Each row was made from one walk, in order. Every step used is in the known rows, and no mark comes twice. Write each row's walk.
(in the rows, 128 means zero)
Known rows:
dubil-sutum-bubut-mumedef-toda-ranizem: [130 139 127 252 162 114 116 122 119 137 121 104 153 122 139 147 135 133
 144 129 148 142 133 124 111 132 138 131]
zokapa-dubil: [120 132 146 165 151 140 132 109 127 110 119 110 139 130 132 134 134 122
 131 124 124 120 130 135 122 142 133 129]
teden-lado-dubil-zokapa: [138 135 146 124 113 139 105 111 136 116 136 146 127 121 126 150 103 138
 124 132 118 148 126  96 142 123 141 132]
ranizem-toda-mumedef-teden-lado-dubil: [149 151 149 137 123 130 116 102 131 147 102 126 123 119 127 140 126 138
 136 146 124 141 121 116 144 128 149 144]
ranizem-toda-mumedef-dubil-lado-teden: [142 143 142 136 141 120 118 117 130 132 102 134 125 131 139 142 126 133
 127 140 122 128 123 122 137 120 153 147]
lado-dubil-sutum-bubut: [138 137 136 198 158 124 105 106 125 123 134  96 145 129 130 157 136 125
 144 123 137 139 130  95 116 134 134 122]
zokapa-tamiz: [129 135 124 142 103 137 127 131 134 143 149 114 129 127 111 123 130 126
 129 133 130 126 134 132 133 136 138 130]
ranizem-toda-mumedef: [144 141 132 167 144 131 137 113 123 148  96 109 124 129 137 134 142 132
 128 136 126 132 125 136 145 134 141 140]
sutum-bubut-mumedef: [130 128 123 175 133 110 116 128 127 133 128 128 148 116 114 124 119 127
 141 138 146 141 129 123 100 135 125 124]
mumedef-teden-lado-dubil-sutum-bubut: [132 145 154 142 102 125  99 106 138 135 143 140 137 112 115 143 108 132
 150 140 134 150 127  88 113 117 142 130]
bubut-sutum-dubil-mumedef: [109 142 122 190 157 120 132 147 122 135 117 119 129 126 143 143 125 123
 129 137 148 141 131 121  90 116 122 123]
zokapa-dubil-mumedef-teden: [110 137 144 125 136 120 124 119 136 113 122 128 144 116 131 133 114 120
 121 135 132 128 129 138 107 139 135 128]
sutum-dubil-mumedef-teden-lado: [118 134 150 120 126 123 126 136 134 133 126 143 128 114 131 140 101 130
 123 143 140 143 127 112  99 106 130 122]
zokapa-dubil-lado: [115 137 153 156 176 134 122 111 125  94 119 123 135 134 143 148 139 126
 121 120 124 118 127 132 118 131 140 132]
sutum-dubil-lado: [124 132 153 151 177 139 127 132 120 113 119 124 118 136 142 155 133 137
 124 125 135 129 125 112 111 105 129 123]
ranizem-toda: [136 133 139 186 138 126 136 120 120 149 113 123 134 130 136 134 131 127
 123 134 129 128 128 135 141 133 134 137]
bubut-sutum-dubil-lado-teden: [108 147 144 189 162 127 123 139 121 120 120 126 120 135 147 156 128 133
 135 133 139 138 129 108  91 101 134 129]
mumedef-dubil-sutum: [132 129 122 147 133 124 109 126 133 122 141 132 141 127 126 134 120 121
 146 126 132 124 130 104 126 125 135 129]
teden-lado-dubil: [137 136 146 115 118 125 105 111 135 119 136 147 131 122 126 143 113 130
 128 133 121 136 124 102 130 121 141 133]
mumedef-dubil-zokapa-tamiz: [135 126 119 123  96 148 112 136 140 128 144 139 131 125 108 127 102 133
 130 135 125 137 134 110 147 134 135 132]
toda-mumedef: [139 138 119 105 135 133 129 120 131 128 106 110 116 127 130 129 142 135
 135 131 124 132 123 130 133 129 137 133]
bubut-sutum-dubil-zokapa: [116 140 129 213 150 150 134 138 119 132 116 111 120 131 137 149 124 138
 137 133 140 151 133 108 112 117 122 124]
teden-lado: [127 133 140 126 107 125 123 121 135 129 137 154 129 121 128 130 112 126
 128 133 122 136 127 117 127 116 140 134]
teden-lado-dubil-sutum-bubut: [135 140 146 182 131 122 104 103 132 125 141 128 142 121 130 154 119 124
 141 129 130 145 129  90 118 120 144 129]
ranizem-toda-mumedef-dubil-zokapa: [149 137 127 159 134 140 127 117 128 143  98 121 125 127 131 136 124 137
 129 139 123 138 126 123 155 134 142 142]
sutum-bubut-mumedef-teden-lado-dubil: [135 138 140 145 112 110  95 117 135 132 134 146 148 107 104 130 104 133
 148 147 145 149 126 103  99 129 133 127]
lado-dubil-zokapa: [142 131 135 126 137 146 106 115 129 112 126 118 126 128 126 153 117 143
 123 127 122 143 127 102 146 136 130 126]
ranizem-toda-mumedef-dubil-lado: [145 141 132 145 154 125 120 118 127 135  97 129 125 131 138 138 135 132
 127 137 125 127 123 125 143 126 146 144]
zokapa-dubil-sutum-bubut-mumedef-teden: [118 142 149 220 156 128 118 100 128 116 132 101 157 118 124 142 129 122
 155 128 142 133 132 117 100 141 138 125]
dubil-zokapa-tamiz: [130 132 124 152 102 156 129 130 133 135 145 116 123 126 115 136 114 140
 121 130 124 145 135 122 151 136 136 129]
teden-lado-dubil-mumedef-toda: [127 139 135 115 124 110 104 124 136 117 127 150 133 118 139 148 108 133
 109 134 126 139 124 117 123 119 144 134]
sutum-bubut-mumedef-teden-lado: [128 136 136 152 104 110 107 123 135 139 135 150 147 106 105 122 102 131
 147 147 145 149 127 112  97 125 132 128]

Write each row's walk:
[115 141 129 205 155 137 133 138 118 135 116 112 123 132 137 141 134 129
 142 134 143 139 131 115 100 116 122 124]  bubut-sutum-dubil
[130 128 129  93 142 120 101 137 134 107 130 160 130 131 129 134 117 128
 126 129 127 121 125 111 125 116 136 134]  mumedef-dubil-lado
[117 137 146 248 167 136 131 100 124 117 127  87 153 129 137 148 141 115
 147 119 135 131 136 121 107 141 137 124]  zokapa-dubil-sutum-bubut
[119 138 143 239 170 127 123 101 124 112 130  94 158 123 131 145 135 118
 149 123 140 129 133 121 102 143 138 124]  zokapa-dubil-sutum-bubut-mumedef
[146 141 128 210 148 126 126 111 126 151 102 105 138 128 133 138 137 124
 144 137 134 138 129 118 133 132 144 139]  ranizem-toda-mumedef-dubil-sutum-bubut
[134 142 154  83  92 128 100 112 141 129 138 156 127 112 113 135 104 137
 139 143 126 142 123  99 125 118 140 133]  mumedef-teden-lado-dubil
[120 134 165 140 161 133 124 131 125 110 124 130 118 136 144 159 122 138
 124 129 130 130 126 108 104  98 138 127]  sutum-dubil-lado-teden
[136 140 146 150 130 124 104 104 133 119 144 134 136 122 132 154 118 127
 136 126 124 137 126  93 128 119 146 131]  teden-lado-dubil-sutum
[128 136 122 115 149 110 104 132 129 113 116 122 133 124 142 150 124 136
 105 130 133 131 125 129 122 132 133 129]  lado-dubil-mumedef-toda
[134 129 123  83 144 105  89 137 134 102 135 169 141 118 118 129 107 135
 132 136 137 118 120 116 116 124 136 133]  bubut-mumedef-dubil-lado
[144 133 114  94 123 145 117 125 138 120 108 126 117 125 122 131 121 140
 136 134 121 141 125 113 146 129 137 135]  toda-mumedef-dubil-zokapa
[111 133 110 127 137 105 126 149 129 125 115 132 131 122 148 136 121 133
  98 131 135 132 128 152 117 124 132 130]  dubil-mumedef-toda
[130 136 138 102 120 108 103 119 138 119 136 155 136 116 132 144 104 124
 115 135 125 139 124 108 120 121 142 132]  teden-lado-dubil-mumedef
[116 134 125  78 109 103 118 140 139 133 131 150 135 111 127 127 103 126
 116 141 138 138 126 131 109 124 130 127]  dubil-mumedef-teden
[136 144 143 103 114 110  88 112 138 118 148 155 143 104 110 137 101 140
 148 141 138 136 121  98 115 123 144 131]  bubut-mumedef-teden-lado-dubil-sutum
[126 131 141  83 126 114  98 135 139 104 136 165 130 130 130 139 106 129
 126 132 123 122 125 107 117 109 145 137]  mumedef-dubil-lado-teden
[127 139 130 202 137 113 111 117 128 135 142 115 152 114 120 139 123 128
 156 131 149 143 131 106 101 128 134 123]  dubil-sutum-bubut-mumedef-teden
[137 141 143 173 133 113  95 104 133 121 144 136 148 115 124 151 113 127
 144 132 134 143 126  91 113 123 145 129]  teden-lado-dubil-sutum-bubut-mumedef
[138 144 128  77 113 135 122 118 137 134 109 121 113 119 119 125 132 141
 143 139 127 138 122 123 130 126 138 134]  toda-mumedef-teden
[132 133 125 211 145 113 115 134 121 138 107 123 147 119 128 130 126 138
 132 141 147 143 130 140 109 136 130 133]  sutum-bubut-mumedef-toda-ranizem
[122 132 138 179 166 125 135 147 121 133  98 115 128 128 153 149 124 137
 109 137 142 137 129 140 111 117 128 128]  sutum-dubil-mumedef-toda-ranizem
[144 149 140  69 106 133 107 107 141 128 114 133 115 115 117 134 123 142
 143 142 123 143 119 106 131 120 146 137]  toda-mumedef-teden-lado-dubil
[117 144 127 220 137 155 134 140 122 139 127 104 120 131 129 146 126 136
 137 135 141 150 136 111 115 121 127 125]  bubut-sutum-dubil-zokapa-tamiz
[130 131 132  75 132 100  87 136 138  98 139 173 140 118 119 132  99 135
 132 138 133 120 121 112 110 118 143 136]  bubut-mumedef-dubil-lado-teden
[111 132 137 148 154 119 130 120 131 108 119 120 146 123 140 136 122 115
 114 128 130 123 130 143 110 142 134 128]  zokapa-dubil-mumedef
[134 140 142 134 130 110 103 124 133 124 116 149 136 118 144 150 109 133
 108 139 126 142 125 122 128 123 146 140]  teden-lado-dubil-mumedef-toda-ranizem
[107 148 134 170 131 119 124 142 129 139 123 139 128 117 136 141 110 126
 134 145 147 149 130 111  87 107 129 127]  bubut-sutum-dubil-mumedef-teden-lado
